Each row was made from one walk, in order. Every step used is in the known rows, and no mark comes twice. Write each row's walk.
Known rows
fofura/tureke/soneb/davu: [-1.98  1.98  0.42  1.94  0.22  1.33  4.37  4.94  0.24  1.02 -0.02  2.01
 -1.51  0.48  0.50  0.44 -0.14 -0.21 -3.14  2.09 -2.01 -1.16  2.10 -1.04
  2.55 -5.36  1.93  0.77]
tureke/fofura/soneb/veli/davu: [-0.48  2.80  0.62  2.34 -2.52 -0.33 -4.06  3.55  0.61 -1.68 -1.41 -0.54
 -1.81  2.01  2.33  2.20  2.81 -2.91 -1.93 -0.84 -1.82 -2.37  4.08 -0.11
  2.65 -6.39 -1.13 -2.13]
veli/fofura: [-0.40  1.72  0.87  1.72  0.28  1.33  0.09  1.93  2.34  0.78 -1.36 -0.25
 -0.25  0.46  1.08  0.75  1.07  1.57 -1.83  1.82 -2.01 -1.53 -0.13 -0.44
  0.40 -1.94 -0.78 -0.74]
tureke/fofura: [-1.04  1.95 -0.23  2.04  0.65  0.66  0.13  3.74 -0.07 -1.01 -0.23 -0.26
 -1.02 -0.85  2.37  0.91  1.88  1.69 -2.49  1.60 -1.58 -2.11  1.37 -0.58
  0.66 -3.58 -0.74 -1.42]
mapodon/veli/fofura: [-0.42  1.80  0.32  1.99  0.98  1.37 -3.70  2.92  1.66  2.46 -1.67  0.59
  1.05 -0.55  0.81  0.37  1.57  2.52 -2.69  1.34 -1.59 -1.69 -0.77 -0.16
  0.55 -2.52 -1.09  0.21]
veli/fofura/tureke/soneb: [-0.45  2.17  1.15  2.62  0.36  2.37  2.49  3.64  1.76  0.51 -1.23  0.81
 -1.60 -0.55  0.02  0.94  0.45  1.80 -2.15  1.34 -2.28 -1.62 -0.24 -1.56
  1.71 -4.07  0.49  0.17]
fofura/soneb/veli/davu: [-0.73  2.49  0.13  1.96 -2.01 -0.18 -4.22  2.27  1.66 -0.58 -1.75  0.43
 -2.06  2.95  1.50  1.89  1.70 -3.21 -1.92 -0.14 -1.73 -1.95  2.98  0.22
  3.64 -4.84 -0.35 -0.83]
davu/fofura/soneb/tureke: [-1.85  2.36 -1.97  0.69 -2.29  0.48  0.88  4.81  1.62  1.23 -0.33  1.23
 -1.92 -2.04  0.62  1.29  0.71 -0.62 -1.75  2.05 -1.27 -1.72  3.28 -0.58
  4.33 -2.49 -0.58 -2.02]
tureke/fofura/soneb: [-1.30  2.76 -0.93  1.99 -0.08  0.35 -2.14  3.60 -0.02 -0.82 -0.76 -0.52
 -1.39 -0.29  2.14  1.27  2.72 -0.85 -2.51  0.43 -1.01 -2.08  2.64 -0.20
  2.49 -4.06  0.36 -2.08]
veli/fofura/tureke/soneb/davu: [-1.16  2.03  2.05  1.93 -0.53  1.98  4.49  4.45  1.78  1.84 -0.93  1.18
 -0.62  0.96  0.01  0.48  0.11  0.00 -2.47  1.64 -2.26 -1.00  1.74 -1.18
  1.28 -5.34  1.18  0.16]
tureke/fofura/veli/davu: [-0.76  2.10  1.16  2.71  1.09 -0.16 -1.61  2.90 -0.26 -0.76  0.30  0.67
 -1.22 -1.76  2.23  3.03  2.53 -2.12 -1.65 -0.07 -2.88 -2.01  1.40 -0.58
  2.34 -5.30  0.01 -1.05]
soneb/davu/fofura: [-2.25  1.38 -0.32  0.58 -0.55  0.17  1.68  4.59  0.62  2.79  0.04  1.31
 -0.92 -0.21  0.63  0.97  0.39 -1.27 -2.63  2.92 -1.26 -1.38  3.04 -0.94
  1.46 -4.24  0.02 -0.48]
mapodon/veli: [-1.28  1.72 -1.39  2.00  1.65  0.80 -3.70  3.51  0.11  1.66 -0.84  1.51
  0.17 -0.93  1.25  0.33  1.28  2.30 -3.32  1.73 -1.28 -1.85 -0.44 -0.05
  1.84 -2.56 -0.37  0.75]
davu/soneb/tureke/fofura/veli: [-1.17  2.05  2.66  2.44  0.29  0.07  2.43  5.07  1.51  0.71  0.84  0.77
  0.17 -3.74  1.05  2.10  2.79  1.85 -1.47  0.96 -2.94 -1.26  2.31 -1.27
  1.91 -4.71 -1.50 -2.69]
soneb/veli/davu: [-0.44  1.74  0.75  2.10 -1.41 -0.03 -2.09  2.36  1.40 -0.72 -1.12  0.60
 -1.59  2.31  1.78  1.64  0.90 -0.69 -1.83  0.94 -2.37 -1.95  1.73 -0.15
  1.71 -4.29 -1.45 -0.20]
mapodon/tureke: [-0.88  1.12 -0.24  1.80  0.55  1.68  1.48  3.27  0.45 -0.52 -0.57  0.30
 -1.32 -1.00  0.40  0.35  1.61 -0.34 -3.61  1.32 -1.16 -1.68  0.24 -0.47
  3.20 -1.03 -0.19  0.84]
veli/davu/fofura/soneb/tureke: [-1.50  2.20 -1.73  0.75 -2.62  0.05  0.01  4.20  1.61  0.49  0.01  2.11
 -2.64 -0.88  0.82  2.47  1.04 -3.68 -1.90  1.25 -1.65 -1.94  3.38  0.00
  5.35 -3.38 -1.47 -1.96]
soneb/fofura: [-2.29  1.56  0.19  1.88  0.20  0.35  1.66  2.32  1.79  0.87 -1.36  0.86
 -0.92  1.35  1.83  1.35  1.04  0.10 -1.19  1.34 -1.48 -1.65  0.85 -0.01
  0.55 -2.89 -1.67  0.00]
fofura/veli/tureke: [-0.62  2.18  0.93  2.24  1.64  0.89  2.97  3.37  1.84 -0.85 -0.40  0.73
 -0.72 -0.70  1.08  2.10  1.12  2.95 -2.14  0.30 -2.02 -1.56 -0.36 -0.51
  3.24 -2.01  2.98  0.14]
fofura/tureke/veli/davu: [-0.51  2.01  0.13  3.33 -1.52  2.28  1.98  5.04  0.33 -1.52 -0.79  2.32
 -2.32  1.22  1.56  1.69  1.73 -1.84 -3.55  0.26 -1.28 -1.87  0.04 -0.50
  3.71 -4.74  1.14 -0.29]
davu/fofura/soneb: [-1.82  2.32 -1.75  1.13 -0.61  0.29 -2.80  3.65  0.61  1.75 -0.87  0.79
 -2.28 -1.03  0.46  1.71  1.61 -1.79 -2.44  1.52 -0.67 -2.02  2.20 -0.98
  3.84 -3.43  0.52 -1.15]
veli/davu/soneb: [-0.92  1.22  1.38  1.88  1.22  0.02 -1.20  2.50  1.38 -0.05  0.31  2.08
 -1.63  1.52  0.68  2.52  2.25 -2.35 -3.10  1.06 -1.78 -1.75  0.25 -0.27
  2.55 -4.49 -1.86 -0.81]
mapodon/tureke/soneb/davu: [-1.45  1.18 -0.24  1.19  1.07  1.32  3.37  4.39 -0.11  1.44  0.43  0.97
 -0.91 -0.36 -0.36 -0.51  0.95  0.30 -3.60  1.12 -1.48 -1.05  2.42 -0.73
  2.30 -4.06  0.17  1.55]
soneb/veli: [-0.76  1.88  0.61  2.06 -1.06  0.43 -1.03  2.91  1.46 -0.07 -1.49 -0.23
 -0.93  1.25  1.50  0.43  0.74  2.54 -1.75  1.76 -2.02 -1.71  1.63 -0.68
  0.68 -3.32 -0.61 -0.33]

Which walk is each row?
[-2.20  1.25  2.29  2.03  0.74  0.07  1.21  2.90  2.39  1.82 -0.92  1.43
 -0.63  1.49  0.72  2.04  2.24 -0.76 -1.75  1.09 -1.28 -1.49  0.68 -0.59
  0.51 -4.52 -2.88 -0.76]
davu/soneb/fofura
[-0.74  2.34  0.88  2.97 -1.05  1.50  1.24  4.60  0.84 -0.21 -1.31  0.93
 -2.16  0.13  0.56  0.54  0.11  2.64 -2.09  1.24 -2.41 -1.82  1.50 -1.89
  1.98 -5.46  0.61  0.65]
fofura/tureke/soneb/veli
[-0.02  2.01  0.32  2.05 -2.23  2.41  4.03  4.68  2.82  0.66 -0.99  0.35
  0.33 -0.54  1.22 -0.51  1.15  5.14 -1.45  0.97 -2.00 -1.06  1.01 -0.15
  0.34 -2.37 -1.89 -2.05]
soneb/tureke/veli/fofura
[ 0.14  1.67  4.10  2.24 -1.24  0.74 -1.37  2.96  3.73  1.65 -1.91 -0.63
  0.25  1.79 -0.09  1.14  2.06  2.11 -1.55  0.96 -2.17 -1.40  1.12 -1.44
 -0.66 -4.85 -2.49 -1.58]
davu/soneb/veli/fofura
[-0.78  2.51  0.15  1.19 -1.97  1.26  1.47  2.94  3.51  0.48 -1.53  0.03
 -0.34  0.15  1.04  0.51  1.14  0.40 -1.29  1.29 -2.05 -1.26  2.25  0.44
  2.93 -1.45 -1.00 -2.22]
veli/fofura/soneb/tureke
[-1.14  2.28  0.96  2.72  1.45  0.22 -0.91  3.44 -0.03  0.17 -0.14 -0.22
 -0.51 -2.95  2.02  1.86  2.33  1.36 -1.64  0.72 -2.53 -1.76  1.29 -1.13
  1.37 -4.26  0.73 -1.13]
tureke/fofura/veli
[-1.84  1.77  2.72  3.62 -1.38  1.96  3.79  6.00  1.83  1.12 -1.63  2.31
 -1.07  1.10  0.45  1.83  2.97 -0.73 -2.61 -0.11 -0.45 -1.44  0.29 -1.43
  1.54 -6.26 -0.88 -0.95]
davu/soneb/fofura/tureke/veli
[-0.53  2.10  0.88  1.70 -2.43  2.58  1.74  5.28  1.70  1.98 -1.92 -0.35
  0.41  1.30 -0.36 -0.66  3.16 -1.80 -3.60 -1.20 -0.17 -0.78  3.23 -0.04
  2.74 -4.31  1.16 -0.84]
mapodon/tureke/veli/fofura/soneb/davu
[-1.39  2.15 -1.66  1.13 -0.81 -0.13 -3.56  3.13  0.57  0.85 -0.40  1.69
 -3.00  0.11  0.64  2.88  1.73 -5.08 -2.50  0.83 -0.99 -2.25  2.38 -0.37
  4.74 -4.45 -0.18 -1.10]
veli/davu/fofura/soneb
[-1.15  2.10  1.35  2.27  0.00  1.89  0.59  5.52  1.14  3.57 -1.30  1.95
  0.67 -0.11 -0.31  0.07  0.64  1.17 -3.33  1.28 -1.85 -1.16  1.16 -0.92
  1.49 -5.83  0.77  1.15]
mapodon/veli/fofura/tureke/soneb/davu
[-0.65  2.52  0.17  1.60 -0.20  1.08 -1.98  1.83  2.52  1.07 -1.98 -0.49
 -0.67  1.08  0.84  0.94  1.85 -0.58 -1.88  0.85 -1.32 -1.53  1.11 -0.03
  2.27 -2.53  0.23 -1.40]
veli/fofura/soneb
[-1.45  2.16 -0.66  2.08  1.73  0.77  1.29  4.94  1.34  1.47 -0.91  2.07
 -0.13  0.58  0.71  1.02  1.03  4.95 -2.33 -0.83 -0.86 -2.05 -0.30 -0.10
  1.35 -4.54 -1.23  1.65]
mapodon/veli/tureke/soneb/fofura
[-2.21  2.11  0.50  2.55  2.52 -0.02  0.55  2.38  0.96  2.84 -0.56  1.38
 -1.00 -1.57  0.69  1.83  1.14  1.75 -0.05  0.05 -2.77 -1.36  1.02 -1.12
  0.90 -5.38 -0.65  0.92]
tureke/soneb/fofura/veli
[-0.71  1.69 -1.61  1.56 -2.91  1.16  2.51  6.03  0.88  0.43  0.61  2.47
 -1.87 -1.35  1.09  1.45  0.90  0.77 -2.10  1.06 -1.64 -1.80  2.09 -0.59
  2.80 -4.41 -2.34 -1.73]
soneb/tureke/veli/davu/fofura
[-0.54  2.49  0.16  2.27  3.01  0.83  2.58  3.74  1.09 -0.23  0.32  1.11
 -1.26 -1.54  0.25  1.75  0.88  4.85 -1.91 -0.23 -2.38 -1.60 -0.13 -1.10
  2.81 -3.70  2.50  0.86]
fofura/veli/tureke/soneb
[-1.24  2.28  1.03  1.55  2.21  0.43  4.70  4.45  1.19  1.21  0.58  1.35
 -0.30 -0.16  0.21  1.21  0.41  3.33 -2.18  0.10 -2.32 -0.99  1.92 -0.64
  2.49 -4.95  3.10  0.92]
fofura/veli/tureke/soneb/davu
[ 0.03  2.26  1.15  2.36 -3.01  0.53 -2.71  4.36  0.32 -2.16 -1.49 -0.96
 -2.00  0.81  1.14  1.67  3.55 -4.60 -2.98 -1.82 -1.22 -2.34  3.98 -0.36
  4.12 -5.52 -1.17 -1.14]
mapodon/tureke/fofura/soneb/veli/davu
[-1.00  1.26  1.39  1.50 -0.46  0.17  2.38  3.57  2.38 -0.38  0.85  2.48
 -1.24  0.64  0.85  2.13  1.43 -1.33 -2.53  1.56 -2.39 -1.42  1.30  0.16
  3.01 -3.34 -3.07 -1.65]
veli/davu/soneb/tureke
[-0.95  2.63  0.46  1.63 -1.85  1.63  0.40  4.41  1.95  2.36 -1.89 -0.06
  0.51  2.47  0.76 -0.31  2.35 -0.56 -2.57 -0.22 -0.72 -0.81  3.20  0.27
  1.35 -5.25  1.27 -1.79]
tureke/veli/fofura/soneb/davu
[-0.94  1.56 -1.03  2.00  1.32  0.30 -4.48  2.96  0.00  0.83 -0.46  2.38
 -0.55  0.32  1.54  1.55  1.50 -0.86 -3.51  0.94 -1.64 -2.09 -0.32  0.55
  2.72 -3.53 -1.15  0.84]
mapodon/veli/davu
[-2.29  2.30 -0.54  0.94 -0.29  0.13 -0.03  3.19  0.97  1.44 -0.86  0.71
 -0.63  1.98  1.29  0.44  1.28 -2.70 -2.87  1.49 -1.00 -1.05  3.68  0.56
  3.19 -3.80  1.75 -0.74]
fofura/soneb/davu
[-0.51  1.83 -0.54  1.64 -1.24 -0.30 -2.65  4.02  0.32  1.35  0.03  1.41
 -2.87 -0.19  0.09  1.85  0.44  0.37 -1.38  0.68 -2.33 -2.30  2.67 -1.75
  1.54 -6.99 -2.40  0.13]
tureke/soneb/veli/davu/fofura
[-1.20  2.52 -0.56  1.48 -2.69  0.05 -3.76  4.13  1.29  1.86 -1.77 -0.03
 -2.05 -0.07  0.43  1.35  1.41 -0.63 -1.58  1.03 -1.02 -2.04  3.63 -1.40
  2.91 -4.93 -0.15 -1.29]
davu/fofura/soneb/veli
[-0.70  1.59  1.85  1.83 -0.97  0.04  2.40  4.69  1.54 -1.38  1.13  1.51
 -1.02 -0.46  1.62  2.42  2.57 -1.14 -2.51  1.00 -2.37 -1.85  2.43 -0.26
  2.07 -5.00 -3.88 -2.97]
veli/davu/soneb/tureke/fofura
[-1.77  1.87  0.23  2.12 -2.86  2.11  4.48  7.76  0.20  2.01 -0.53  2.07
 -1.32 -0.53  0.38  0.77  1.00 -1.01 -3.53  1.73 -0.47 -1.36  2.67 -1.80
  2.54 -6.09  2.08 -0.67]
soneb/davu/fofura/tureke/veli
[-0.28  1.57  0.20  2.13 -0.30  1.32  0.24  4.07  0.36  0.31 -0.78 -0.12
 -1.64 -0.69 -0.38 -0.40  1.14  2.99 -2.50  0.16 -1.92 -1.72  1.83 -1.54
  1.85 -4.12 -1.30  1.32]
mapodon/tureke/soneb/veli
[-0.50  1.80 -1.16  2.05 -1.90  1.32  3.13  4.83  1.16 -0.96  0.26  2.17
 -1.21  0.23  1.98  0.74  1.13  1.79 -2.31  0.72 -2.08 -1.48  1.34  0.57
  2.59 -3.35 -1.77 -1.37]
soneb/tureke/veli/davu
[-1.04  1.83  0.64  2.37  1.65 -0.03 -1.70  1.71  0.78  0.39  0.00  1.63
 -1.41 -0.61  1.45  2.79  1.51 -2.11 -1.75  0.67 -2.96 -1.56  0.35 -0.21
  3.37 -3.62  0.92  0.21]
fofura/veli/davu
[-0.69  2.32 -0.36  1.77  2.01  0.61  2.21  5.07  0.79  1.33  0.62  1.45
 -1.97 -3.17 -0.58  2.44  0.69  4.28 -1.69  0.14 -1.93 -1.96  0.57 -2.19
  3.21 -4.66  1.90  0.53]
davu/fofura/veli/tureke/soneb
[-1.14  1.89 -1.22  2.43  0.17  1.08 -2.71  5.97 -0.94  2.24  0.12  3.82
 -2.50 -2.38 -0.34  2.48  0.85 -1.50 -3.68  0.94 -1.54 -2.51  0.13 -1.81
  4.47 -6.52 -0.24  1.46]
mapodon/veli/davu/fofura/tureke/soneb
[-1.86  2.05  0.80  3.45 -2.03  2.26  4.32  5.47  1.29  0.22 -1.97  1.73
 -1.38  0.96  1.62  1.14  1.78  0.19 -2.18  0.20 -0.75 -1.62  0.42 -0.86
  1.61 -4.81  0.23 -0.20]
soneb/fofura/tureke/veli
[-0.95  2.43 -2.10  1.87 -1.81  0.75 -3.06  4.86 -0.10  1.02 -0.51  1.80
 -2.71  0.15  0.67  2.14  2.55 -3.10 -2.80 -0.49 -0.33 -2.10  2.26 -0.56
  4.14 -5.75 -0.10 -1.50]
tureke/veli/davu/fofura/soneb
[-0.01  2.16  1.18  1.96 -1.37  0.92  2.69  4.23  2.42 -1.97 -1.44 -0.30
 -0.90  2.34  1.36  0.93  0.57  4.37 -2.31  0.42 -1.52 -1.92  1.03 -0.47
  1.46 -2.78  0.96 -0.23]
soneb/veli/tureke
[-0.88  2.15 -0.08  3.31 -1.08  2.72  3.02  5.59  0.36 -0.76 -1.15  1.53
 -1.68 -0.04  1.25  0.53  1.45  1.61 -3.41  1.03 -0.92 -1.63 -0.09 -1.07
  2.59 -3.81  2.08 -0.29]
fofura/tureke/veli
